Each row was made from one path, in order. Every step used is in the known rows, and no mark comes twice. Write each row's path.
Known rows
J R M: [-1.64 -3.39  0.25 -1.25 -0.44 -1.07 -0.49 -1.09  1.28 -5.40  1.93 -0.03
  0.50  0.02  0.39  0.08  0.02]
J M E R T: [-1.77 -0.52 -1.32 -0.52  1.18 -3.77 -0.70  1.45 -0.33 -2.53  0.97 -0.86
  0.18  0.14  0.24  0.27  0.19]
E R J M P: [-3.46 -0.67 -0.35  1.62 -0.41 -1.57 -0.58 -0.26 -0.36 -4.54  1.74 -0.36
  4.42  0.15  2.23  0.22  0.32]
M E: [-0.95 -2.99 -0.30 -0.13  0.93 -1.03 -0.49 -0.30 -0.48  1.21 -1.07 -0.17
 -2.57  0.26 -0.27 -0.02  0.04]
E R T M P: [-2.05  1.32  0.07 -0.16  0.38 -1.57 -0.25  0.00 -0.40 -3.59 -1.24 -0.58
  2.55  0.09  1.55  1.15 -0.38]
M E R T: [-2.38 -0.92 -0.63 -0.66  1.10 -1.76 -1.19 -0.16 -0.65 -0.99 -0.94 -0.59
 -0.90  0.26  0.63  0.16 -0.20]
J M P: [-0.51  0.95 -1.00  0.65  0.23 -2.46  0.72  0.99  0.54 -3.24 -0.13 -0.47
  1.07 -0.03 -0.75  0.36  0.33]
P R M E: [-2.49  0.73 -1.18 -0.63  0.30 -2.92 -2.36 -1.58  0.85 -1.81  1.05 -0.38
  2.17 -0.20  0.78  1.32  0.13]
P M E R: [-3.01 -3.04  0.09  0.65 -0.34  2.14 -0.70 -0.20  0.67 -5.04 -1.10 -0.65
 -1.68  0.07  0.79  0.89  0.09]
T M: [ 0.55 -4.23  1.16  0.45  0.49 -0.85  1.04  0.23 -0.77  0.34 -1.09  0.06
  0.21  0.13  0.95  1.48 -0.16]
E R J: [-3.28 -1.12  0.13  1.28 -0.51 -0.47 -0.91 -0.73 -0.64 -2.91  1.79 -0.15
  3.87  0.15  2.58  0.03  0.16]
E R M: [-4.62  0.64 -0.27  0.94  0.00  0.10 -0.90 -1.45 -0.38 -3.25  2.03  0.45
  3.01 -0.43  2.48  0.94  0.12]
T M E R: [-2.01 -5.38  0.93  0.90  1.17 -1.01  0.22 -0.21 -1.52 -0.11 -1.42 -0.05
 -0.61  0.37  1.68  1.66 -0.11]
J R E: [-1.28 -4.37 -0.23 -1.74 -0.17 -0.83 -1.40 -0.37  1.50 -3.89  1.77  0.08
 -1.34  0.59  0.38 -0.91  0.43]
E R M P: [-4.90  1.14 -0.36  1.45 -0.14  0.17 -0.52 -1.77 -0.11 -4.20  0.87  0.40
  3.26 -0.43  2.02  1.12  0.16]
T M E: [-0.17 -6.18  0.92  0.37  1.18 -1.52  0.72  0.00 -1.13  1.15 -1.82 -0.07
 -1.58  0.30  0.74  1.44 -0.12]
T M J: [ 0.27 -4.98  1.39  0.43 -0.53 -1.85  0.49 -1.13 -0.48 -0.98 -1.44 -0.29
  0.07 -0.16  0.89  1.33 -0.60]
R M P: [-1.53 -0.52 -0.61  0.55 -0.15 -1.50  0.75 -2.10  1.00 -2.41  0.09  0.51
  1.66 -0.77  0.18  0.98  0.20]
P M J R E: [-1.29 -4.76  0.41 -0.74 -2.18  0.73 -1.04 -1.28  2.44 -7.84 -0.22 -0.89
 -1.67 -0.15  0.17  0.09 -0.18]
E R: [-3.80  1.61  0.05  1.08 -0.02  1.17 -1.05 -0.30 -0.81 -2.62  0.80  0.06
  2.16  0.13  1.91  0.44  0.02]
J M E R: [-2.61 -1.22 -1.05  0.40  1.10 -2.59 -0.69  1.25 -0.59 -2.20  1.26 -0.54
  0.10  0.19  0.53  0.26  0.33]

Which path is each row?
[-0.29 -7.19  1.24 -0.43 -0.62 -2.29 -0.22 -1.30  0.26 -2.88 -0.58 -0.27
 -0.56  0.14  1.03  0.88 -0.39]
T M J R E
[-3.28 -0.90 -0.30  1.23 -0.36 -1.61 -0.80 -0.04 -0.56 -3.85  2.59 -0.37
  4.40  0.13  2.51  0.09  0.29]
E R J M
[ 2.40 -2.31 -0.08 -2.40  1.22 -4.32  0.49  0.72  0.10  0.15 -2.21 -0.93
 -0.77  0.08 -0.32  0.83 -0.56]
R T M E
[-1.35  3.37 -0.65  0.76 -0.39 -0.94 -0.82 -1.11  0.99 -3.17 -2.27 -0.54
  2.02  0.17 -0.47  0.92  0.07]
M P R
[-1.15 -4.27  0.13 -1.33 -1.60 -2.05 -1.80 -2.06  1.44 -4.53  0.72 -0.46
 -1.11  0.01  0.16 -0.79 -0.33]
M J R E
[ 0.47  1.44 -0.67 -2.11  0.66 -4.45 -1.89  0.11  0.71 -1.58 -1.27 -1.38
  2.04  0.27  0.20  1.42 -0.37]
P R T M E
[-4.76 -0.04 -0.13  0.92 -0.75 -0.57 -1.30 -2.32 -0.18 -4.20  1.85  0.18
  3.01 -0.62  2.38  0.86 -0.19]
E R M J
[-1.86  0.92  0.14 -0.53  0.49 -1.53 -0.51  0.28 -0.57 -2.76 -0.42 -0.58
  2.40  0.09  1.82  1.02 -0.39]
E R T M
[-3.59 -1.93 -0.26  0.66  0.98 -0.12 -1.24 -0.49 -1.07 -0.63 -0.50 -0.14
 -1.08  0.35  1.03  0.26  0.07]
M E R
[-0.65 -2.70  0.51  0.11 -2.12  1.18 -0.35 -1.08  1.71 -5.95 -1.02 -0.92
 -0.96 -0.44  0.02  0.54 -0.39]
P M J
[-1.89 -2.84  0.17 -0.80 -0.54 -1.04 -0.13 -1.53  1.56 -6.44  0.70 -0.06
  0.50  0.07 -0.01  0.28  0.03]
J R M P
[ 2.51 -0.32  0.02 -1.82  0.59 -3.82  1.09  0.41  0.56 -1.43 -2.90 -0.89
  0.69 -0.04 -0.48  1.01 -0.56]
R T M P
[-0.70 -1.93 -1.10 -0.16  1.06 -3.18 -0.19  1.32 -0.24 -0.94  0.88 -0.56
 -0.95  0.14 -0.37  0.08  0.34]
J M E
[-1.29  1.55 -1.76  0.16  0.26 -3.63 -0.79  0.66  1.17 -3.54  0.57 -0.57
  1.84  0.04 -0.30  0.56  0.56]
J M P R E
[-3.14 -3.68 -0.24  0.81  0.59 -1.30 -1.13 -0.87 -0.95 -0.86  0.21 -0.27
  0.15  0.37  1.46  0.01  0.16]
M E R J
[-0.17  4.35 -0.98 -0.52 -0.22 -2.58 -0.85 -0.75  1.39 -3.56 -2.79 -0.98
  2.19  0.10 -0.92  0.88 -0.17]
M P R T
[-1.57  1.17 -1.45 -1.08  0.12 -2.29 -3.03 -0.74  1.35 -0.71  1.35 -0.21
  1.66  0.21  0.91  0.34  0.50]
P R E
[ 0.54 -3.09 -0.59  0.78 -0.61 -3.95  0.66  0.10  0.64 -2.72  1.28 -0.60
  3.33  0.03  0.46 -0.30  0.41]
R J M P
